Every row comes from one small tree of marks. The marks that hang from a mark follow it in brackets, in the order of their numbers. Every link used is in the known rows. Which tree was each row made from?
(in the rows, 100 means zero)
Known rows:
J759(J512(J11)): [97, 101, 115, 106, 99, 102, 81, 107, 97, 103, 88, 101, 74, 97, 98, 101, 101, 95, 104, 99, 92, 99, 103, 95, 102, 97, 102, 107, 104, 95, 102, 99, 103, 99, 98, 107, 98, 103, 105]
J11(J500(J759 J884(J576))): [110, 104, 107, 96, 95, 101, 107, 90, 87, 103, 102, 94, 80, 92, 84, 91, 87, 94, 110, 91, 107, 103, 99, 96, 116, 106, 94, 117, 106, 124, 102, 100, 100, 101, 110, 103, 111, 103, 95]
J512(J11(J500(J884(J576))) J759): [96, 102, 104, 95, 99, 100, 82, 105, 83, 117, 100, 94, 66, 93, 81, 82, 85, 96, 105, 88, 102, 98, 105, 96, 105, 98, 88, 117, 110, 102, 96, 98, 103, 103, 105, 101, 107, 108, 96]
J759(J512(J11(J500(J884(J576))))): [99, 99, 119, 103, 95, 104, 79, 102, 88, 112, 95, 96, 58, 91, 84, 93, 94, 97, 114, 92, 95, 103, 103, 96, 108, 99, 95, 119, 109, 112, 103, 98, 102, 96, 106, 105, 107, 106, 99]
J500(J11 J884(J576)): [96, 102, 102, 96, 97, 102, 93, 92, 91, 99, 99, 98, 80, 94, 99, 87, 105, 93, 105, 94, 108, 101, 106, 99, 105, 108, 98, 111, 108, 141, 99, 100, 103, 99, 111, 107, 102, 107, 96]
J11(J500(J759 J884(J343 J576))): [107, 108, 106, 93, 95, 101, 105, 89, 83, 108, 105, 95, 85, 91, 88, 94, 95, 102, 107, 86, 107, 106, 98, 95, 101, 96, 89, 118, 109, 137, 104, 100, 101, 99, 110, 93, 112, 108, 92]
J759(J512(J11(J500(J884(J343))))): [103, 105, 110, 104, 96, 103, 76, 99, 89, 111, 95, 97, 70, 89, 88, 106, 106, 102, 106, 92, 90, 101, 101, 95, 99, 88, 95, 119, 111, 121, 102, 99, 102, 98, 102, 98, 103, 106, 101]
J343(J884(J576)): [90, 97, 108, 96, 101, 106, 103, 93, 95, 108, 99, 101, 102, 106, 99, 93, 84, 94, 105, 94, 105, 106, 97, 100, 89, 104, 98, 94, 105, 97, 102, 98, 101, 95, 102, 93, 107, 108, 99]
J576(J759(J512) J884(J343 J500)): [93, 100, 103, 106, 98, 92, 85, 97, 105, 112, 83, 104, 124, 106, 106, 111, 98, 113, 130, 101, 86, 90, 96, 97, 94, 90, 104, 108, 109, 133, 104, 99, 103, 104, 106, 78, 106, 96, 94]
J500(J11 J759 J884): [110, 109, 94, 97, 96, 100, 100, 86, 92, 87, 90, 96, 87, 90, 97, 91, 102, 84, 101, 99, 106, 95, 102, 96, 120, 107, 104, 113, 108, 145, 96, 103, 102, 108, 111, 110, 100, 103, 101]
J884(J343 J576(J759(J512(J11)))): [86, 98, 116, 97, 100, 101, 80, 104, 92, 122, 91, 101, 73, 98, 103, 102, 103, 105, 118, 91, 97, 99, 106, 93, 91, 97, 93, 110, 111, 122, 110, 95, 105, 94, 101, 86, 110, 111, 99]
J500(J884): [102, 99, 97, 99, 100, 99, 94, 90, 97, 102, 102, 98, 91, 95, 98, 101, 97, 96, 99, 102, 98, 98, 99, 101, 105, 101, 98, 104, 102, 119, 97, 99, 99, 101, 104, 102, 101, 97, 99]
J500(J11 J759 J884(J576)): [103, 108, 102, 94, 96, 101, 100, 88, 87, 94, 95, 96, 78, 92, 96, 85, 98, 86, 106, 93, 112, 101, 104, 95, 116, 110, 100, 115, 109, 148, 100, 101, 104, 104, 115, 109, 105, 106, 97]
J759(J512): [98, 103, 114, 109, 100, 100, 94, 102, 101, 99, 93, 101, 93, 100, 100, 104, 102, 100, 106, 101, 90, 101, 104, 98, 99, 96, 103, 102, 104, 104, 104, 101, 101, 99, 105, 100, 98, 98, 103]
J500(J11 J759): [108, 110, 97, 97, 97, 102, 107, 95, 94, 87, 90, 98, 93, 95, 99, 93, 104, 87, 101, 97, 108, 98, 103, 95, 116, 105, 105, 109, 105, 124, 99, 103, 102, 107, 106, 107, 98, 107, 102]
J11(J500(J759 J884(J343))): [113, 109, 97, 96, 95, 100, 103, 89, 89, 102, 101, 94, 94, 89, 88, 103, 99, 100, 102, 92, 102, 101, 97, 96, 107, 94, 94, 116, 108, 133, 100, 101, 99, 102, 106, 94, 107, 104, 96]
J500(J11): [101, 105, 96, 100, 98, 103, 98, 100, 97, 92, 95, 100, 98, 98, 101, 95, 109, 96, 102, 98, 105, 99, 105, 99, 105, 103, 105, 106, 104, 116, 98, 102, 102, 102, 102, 105, 97, 107, 101]
J11(J500(J759(J512))): [114, 110, 117, 109, 96, 100, 104, 100, 95, 94, 89, 97, 86, 94, 86, 100, 96, 96, 112, 97, 93, 101, 101, 93, 113, 97, 104, 113, 105, 106, 105, 104, 99, 102, 106, 101, 103, 102, 104]
J11(J500): [106, 101, 99, 102, 97, 102, 103, 103, 98, 100, 101, 97, 100, 97, 88, 101, 98, 104, 106, 97, 100, 102, 99, 100, 106, 99, 99, 106, 101, 94, 99, 102, 98, 100, 98, 96, 103, 102, 99]
J512(J11(J500(J884)) J759): [102, 103, 95, 98, 99, 99, 81, 103, 88, 112, 96, 94, 74, 91, 81, 91, 90, 94, 99, 94, 95, 92, 104, 96, 112, 95, 92, 115, 109, 100, 92, 100, 101, 105, 100, 101, 101, 105, 101]
J11(J500(J759)): [114, 107, 102, 99, 96, 102, 111, 99, 94, 95, 97, 96, 98, 94, 86, 97, 93, 95, 107, 96, 103, 101, 98, 96, 115, 101, 100, 110, 102, 101, 100, 103, 98, 105, 101, 99, 105, 103, 100]
J343(J884(J500)): [94, 99, 92, 101, 98, 100, 106, 92, 100, 102, 96, 102, 118, 110, 100, 103, 93, 93, 104, 98, 99, 97, 86, 99, 94, 98, 109, 96, 103, 91, 101, 100, 101, 102, 101, 105, 107, 96, 99]
J343(J884(J500(J759) J576)): [94, 103, 103, 97, 96, 99, 116, 89, 90, 103, 95, 101, 107, 109, 97, 92, 82, 87, 108, 91, 108, 100, 86, 93, 96, 105, 105, 102, 104, 103, 107, 100, 104, 104, 109, 109, 115, 101, 95]

Write each row's tree:
[104, 113, 105, 109, 93, 98, 102, 98, 95, 86, 84, 101, 95, 101, 98, 98, 110, 88, 113, 97, 98, 94, 97, 90, 113, 99, 114, 116, 107, 127, 106, 106, 106, 109, 114, 121, 102, 100, 102] : J884(J500(J11 J759(J512)))
[86, 97, 92, 96, 96, 102, 105, 89, 97, 105, 90, 101, 109, 109, 102, 94, 97, 92, 124, 94, 108, 93, 93, 96, 104, 111, 108, 102, 111, 123, 102, 99, 103, 101, 107, 97, 114, 105, 97] : J343(J884(J500(J11) J576(J759)))
[107, 102, 108, 92, 94, 103, 95, 97, 82, 108, 97, 93, 64, 88, 82, 88, 88, 88, 108, 90, 109, 102, 98, 94, 119, 106, 93, 120, 107, 114, 101, 98, 101, 103, 105, 111, 112, 106, 96] : J512(J11(J500(J759 J884(J576))))
[101, 105, 110, 105, 95, 97, 92, 104, 93, 100, 85, 101, 79, 99, 96, 101, 99, 87, 109, 97, 97, 93, 93, 89, 110, 96, 109, 115, 104, 100, 107, 101, 105, 109, 106, 126, 105, 97, 101] : J884(J500(J759(J512(J11))))
[104, 110, 91, 100, 94, 97, 110, 96, 93, 88, 91, 100, 102, 99, 97, 94, 109, 88, 107, 96, 108, 93, 95, 93, 114, 103, 111, 114, 104, 122, 103, 104, 105, 111, 109, 122, 103, 101, 98] : J884(J500(J11 J759))
[101, 112, 102, 92, 96, 101, 102, 86, 82, 101, 98, 97, 86, 92, 101, 90, 105, 93, 101, 87, 113, 102, 105, 94, 101, 101, 94, 117, 112, 161, 103, 100, 106, 102, 115, 102, 106, 112, 94] : J500(J11 J759 J884(J343 J576))
[102, 116, 104, 106, 93, 98, 99, 97, 91, 93, 87, 102, 99, 100, 102, 102, 116, 97, 109, 91, 100, 97, 98, 90, 97, 89, 110, 119, 110, 141, 110, 105, 107, 107, 114, 112, 102, 104, 98] : J884(J343 J500(J11 J759(J512)))
[109, 112, 108, 106, 96, 100, 93, 86, 93, 87, 84, 97, 78, 90, 99, 96, 104, 85, 108, 100, 97, 96, 106, 94, 120, 101, 107, 117, 111, 148, 101, 104, 103, 105, 115, 109, 98, 102, 104] : J500(J11 J759(J512) J884)
[89, 97, 102, 91, 100, 100, 99, 97, 96, 117, 102, 100, 100, 102, 104, 100, 101, 111, 114, 91, 105, 100, 103, 98, 91, 101, 91, 103, 107, 127, 107, 96, 101, 94, 103, 78, 112, 106, 93] : J884(J343 J576(J759))
[103, 111, 118, 103, 96, 101, 93, 89, 89, 94, 87, 98, 69, 92, 98, 89, 100, 86, 113, 93, 104, 100, 108, 93, 113, 106, 103, 118, 112, 153, 105, 102, 105, 101, 119, 110, 104, 106, 100] : J500(J11 J759(J512) J884(J576))
[86, 96, 95, 94, 97, 95, 103, 97, 94, 118, 103, 102, 105, 106, 104, 103, 104, 112, 118, 90, 105, 96, 94, 95, 88, 99, 96, 107, 106, 125, 110, 97, 103, 100, 105, 92, 116, 100, 89] : J884(J343 J500 J576(J759))
[88, 102, 101, 96, 97, 97, 102, 101, 91, 114, 109, 104, 104, 107, 102, 100, 107, 110, 105, 86, 106, 103, 93, 96, 81, 92, 97, 108, 103, 113, 109, 99, 105, 100, 108, 106, 111, 102, 89] : J884(J343 J500 J576)
[96, 100, 111, 104, 102, 95, 84, 96, 106, 112, 81, 102, 116, 103, 107, 110, 97, 112, 126, 102, 87, 95, 106, 99, 95, 93, 98, 104, 110, 136, 100, 98, 101, 98, 103, 64, 102, 103, 99] : J576(J759(J512) J884(J343))
[102, 95, 109, 105, 97, 103, 85, 106, 99, 108, 85, 97, 76, 94, 88, 105, 99, 99, 125, 100, 90, 94, 103, 95, 116, 101, 101, 113, 109, 99, 102, 98, 99, 99, 96, 90, 106, 103, 104] : J576(J759(J512(J11(J500))))
[105, 111, 111, 103, 98, 98, 92, 86, 91, 102, 93, 99, 84, 93, 100, 106, 100, 96, 102, 95, 93, 100, 101, 94, 100, 90, 99, 114, 109, 147, 105, 102, 103, 101, 113, 97, 102, 101, 100] : J500(J759(J512) J884(J343))
[88, 95, 115, 103, 101, 103, 96, 89, 101, 111, 86, 101, 96, 106, 101, 101, 84, 96, 123, 98, 93, 99, 101, 97, 97, 107, 102, 96, 112, 113, 106, 97, 100, 91, 105, 78, 111, 104, 102] : J343(J884(J576(J759(J512))))
[112, 112, 112, 105, 94, 100, 96, 90, 90, 101, 93, 96, 85, 90, 89, 105, 99, 100, 108, 93, 93, 102, 100, 93, 104, 89, 97, 120, 111, 139, 105, 103, 100, 101, 111, 94, 105, 103, 99] : J11(J500(J759(J512) J884(J343)))
[94, 105, 120, 102, 94, 97, 94, 106, 87, 106, 89, 101, 71, 100, 95, 92, 95, 89, 114, 90, 102, 98, 94, 89, 105, 100, 105, 117, 105, 104, 111, 100, 107, 106, 110, 126, 111, 100, 96] : J884(J500(J759(J512(J11))) J576)
[113, 104, 99, 95, 94, 102, 95, 95, 88, 101, 93, 92, 73, 86, 83, 95, 91, 87, 103, 96, 103, 97, 96, 94, 125, 102, 97, 119, 105, 110, 96, 99, 99, 106, 101, 109, 106, 102, 100] : J512(J11(J500(J759 J884)))
[99, 97, 113, 107, 102, 95, 85, 99, 109, 105, 78, 101, 111, 102, 103, 106, 89, 104, 129, 107, 85, 93, 105, 100, 111, 102, 102, 102, 108, 122, 98, 99, 100, 100, 103, 72, 101, 97, 101] : J576(J759(J512) J884)
[104, 107, 113, 110, 97, 91, 97, 98, 101, 96, 79, 102, 112, 104, 99, 100, 88, 95, 121, 102, 92, 94, 94, 95, 109, 96, 109, 111, 104, 118, 102, 103, 104, 111, 111, 104, 103, 92, 98] : J576(J884(J500(J759(J512))))
[104, 106, 118, 103, 98, 101, 88, 102, 93, 100, 84, 99, 73, 94, 97, 97, 96, 86, 104, 98, 96, 97, 102, 91, 112, 98, 104, 112, 105, 103, 104, 101, 104, 105, 103, 111, 101, 103, 105] : J500(J759(J512(J11)))
[105, 112, 109, 110, 94, 94, 95, 97, 98, 88, 73, 102, 112, 102, 100, 95, 98, 90, 123, 100, 96, 92, 98, 94, 115, 99, 114, 116, 110, 133, 102, 105, 106, 112, 114, 108, 100, 100, 99] : J576(J884(J500(J11 J759(J512))))
[100, 97, 112, 104, 97, 100, 91, 93, 97, 111, 94, 95, 73, 93, 88, 100, 91, 103, 130, 96, 91, 99, 104, 97, 113, 106, 95, 114, 111, 133, 105, 98, 98, 94, 109, 84, 112, 100, 98] : J11(J500(J884(J576(J759(J512)))))
[100, 111, 107, 106, 95, 94, 101, 96, 93, 101, 93, 103, 102, 103, 100, 109, 107, 100, 107, 92, 95, 98, 93, 90, 93, 87, 104, 113, 106, 123, 111, 103, 105, 106, 111, 109, 106, 97, 97] : J884(J343 J500(J759(J512)))
[107, 109, 95, 101, 95, 94, 101, 97, 96, 89, 81, 100, 123, 102, 100, 92, 97, 91, 116, 99, 106, 92, 95, 96, 115, 101, 111, 113, 105, 130, 97, 104, 105, 115, 109, 108, 101, 101, 96] : J576(J884(J500(J11 J759)))
[102, 113, 89, 97, 93, 98, 107, 95, 88, 94, 94, 101, 107, 100, 102, 99, 115, 96, 103, 90, 109, 96, 94, 92, 100, 94, 107, 115, 107, 137, 105, 104, 107, 110, 110, 113, 105, 105, 95] : J884(J343 J500(J11 J759))
[93, 94, 105, 105, 98, 93, 75, 105, 104, 111, 74, 102, 103, 103, 100, 105, 92, 99, 132, 104, 88, 87, 96, 96, 112, 99, 106, 110, 108, 111, 100, 97, 103, 108, 101, 94, 106, 95, 99] : J576(J759(J512(J11)) J884(J500))
[96, 94, 89, 100, 99, 91, 95, 97, 106, 108, 86, 101, 127, 107, 102, 103, 90, 104, 127, 105, 94, 88, 94, 100, 111, 103, 104, 103, 103, 115, 98, 98, 100, 107, 101, 87, 107, 92, 94] : J576(J759 J884(J500))
[104, 95, 105, 105, 96, 102, 78, 96, 97, 110, 86, 94, 68, 89, 86, 106, 96, 96, 123, 102, 88, 92, 103, 96, 121, 103, 99, 117, 111, 117, 99, 97, 98, 100, 99, 91, 107, 99, 104] : J576(J759(J512(J11(J500(J884)))))
[106, 101, 112, 106, 96, 103, 77, 101, 93, 105, 91, 96, 65, 89, 85, 101, 98, 95, 111, 98, 90, 98, 102, 96, 112, 96, 99, 117, 109, 108, 99, 99, 100, 100, 102, 104, 101, 101, 103] : J759(J512(J11(J500(J884))))
[111, 107, 98, 93, 94, 101, 92, 94, 84, 107, 96, 94, 75, 87, 87, 99, 98, 95, 100, 91, 104, 100, 97, 93, 110, 94, 93, 120, 109, 123, 99, 99, 101, 105, 101, 101, 107, 107, 97] : J512(J11(J500(J759 J884(J343))))
[92, 98, 111, 101, 101, 98, 71, 102, 101, 116, 77, 101, 99, 99, 106, 107, 96, 107, 123, 100, 89, 94, 105, 97, 100, 93, 97, 108, 111, 127, 99, 96, 103, 101, 98, 76, 103, 105, 100] : J576(J759(J512(J11)) J884(J343))
[96, 107, 92, 99, 96, 96, 92, 100, 97, 100, 89, 104, 128, 105, 106, 101, 110, 106, 112, 94, 101, 95, 97, 99, 93, 90, 106, 110, 108, 135, 98, 102, 106, 108, 106, 97, 99, 105, 92] : J576(J884(J343 J500(J11)))
[94, 106, 118, 105, 96, 99, 109, 91, 92, 103, 87, 103, 96, 109, 97, 95, 84, 86, 115, 92, 99, 100, 89, 91, 96, 100, 108, 105, 108, 108, 111, 102, 105, 101, 114, 110, 113, 100, 98] : J343(J884(J500(J759(J512)) J576))
[116, 106, 100, 99, 95, 100, 106, 89, 92, 96, 97, 93, 89, 89, 85, 98, 91, 92, 106, 98, 101, 99, 97, 96, 121, 102, 98, 114, 105, 119, 98, 102, 98, 104, 106, 101, 105, 99, 99] : J11(J500(J759 J884))
[106, 106, 113, 103, 97, 99, 83, 93, 91, 101, 85, 97, 64, 89, 94, 98, 94, 83, 105, 100, 95, 96, 100, 92, 117, 99, 103, 115, 108, 122, 101, 100, 103, 105, 107, 111, 101, 100, 104] : J500(J759(J512(J11)) J884)
[99, 109, 109, 102, 95, 97, 89, 103, 89, 106, 89, 102, 85, 99, 98, 103, 106, 95, 106, 91, 96, 95, 93, 87, 97, 87, 105, 117, 107, 114, 110, 101, 107, 108, 105, 117, 107, 101, 98] : J884(J343 J500(J759(J512(J11))))
[91, 96, 98, 91, 100, 98, 94, 87, 93, 118, 104, 98, 91, 97, 102, 101, 98, 108, 113, 93, 103, 98, 103, 99, 96, 102, 89, 107, 109, 147, 104, 95, 100, 95, 107, 79, 113, 103, 93] : J500(J884(J343 J576(J759)))
[100, 107, 106, 92, 97, 98, 101, 87, 86, 110, 103, 97, 85, 94, 99, 93, 96, 98, 101, 88, 108, 104, 99, 95, 96, 97, 91, 112, 107, 143, 105, 98, 103, 99, 113, 97, 110, 105, 93] : J500(J759 J884(J343 J576))
[85, 92, 116, 99, 101, 105, 85, 96, 97, 117, 82, 101, 78, 103, 99, 99, 83, 90, 120, 97, 96, 97, 101, 95, 100, 108, 100, 100, 113, 104, 105, 95, 102, 94, 100, 86, 112, 108, 104] : J343(J884(J576(J759(J512(J11)))))
[107, 113, 93, 94, 96, 101, 98, 85, 88, 95, 94, 97, 91, 90, 101, 97, 109, 92, 97, 93, 107, 99, 103, 94, 106, 96, 100, 115, 110, 157, 99, 102, 103, 104, 111, 101, 102, 109, 98] : J500(J11 J759 J884(J343))
[103, 109, 112, 100, 97, 100, 82, 92, 87, 107, 88, 98, 70, 89, 99, 101, 100, 91, 99, 94, 96, 98, 101, 91, 103, 91, 98, 117, 110, 135, 104, 99, 104, 103, 107, 105, 103, 105, 101] : J500(J759(J512(J11)) J884(J343))
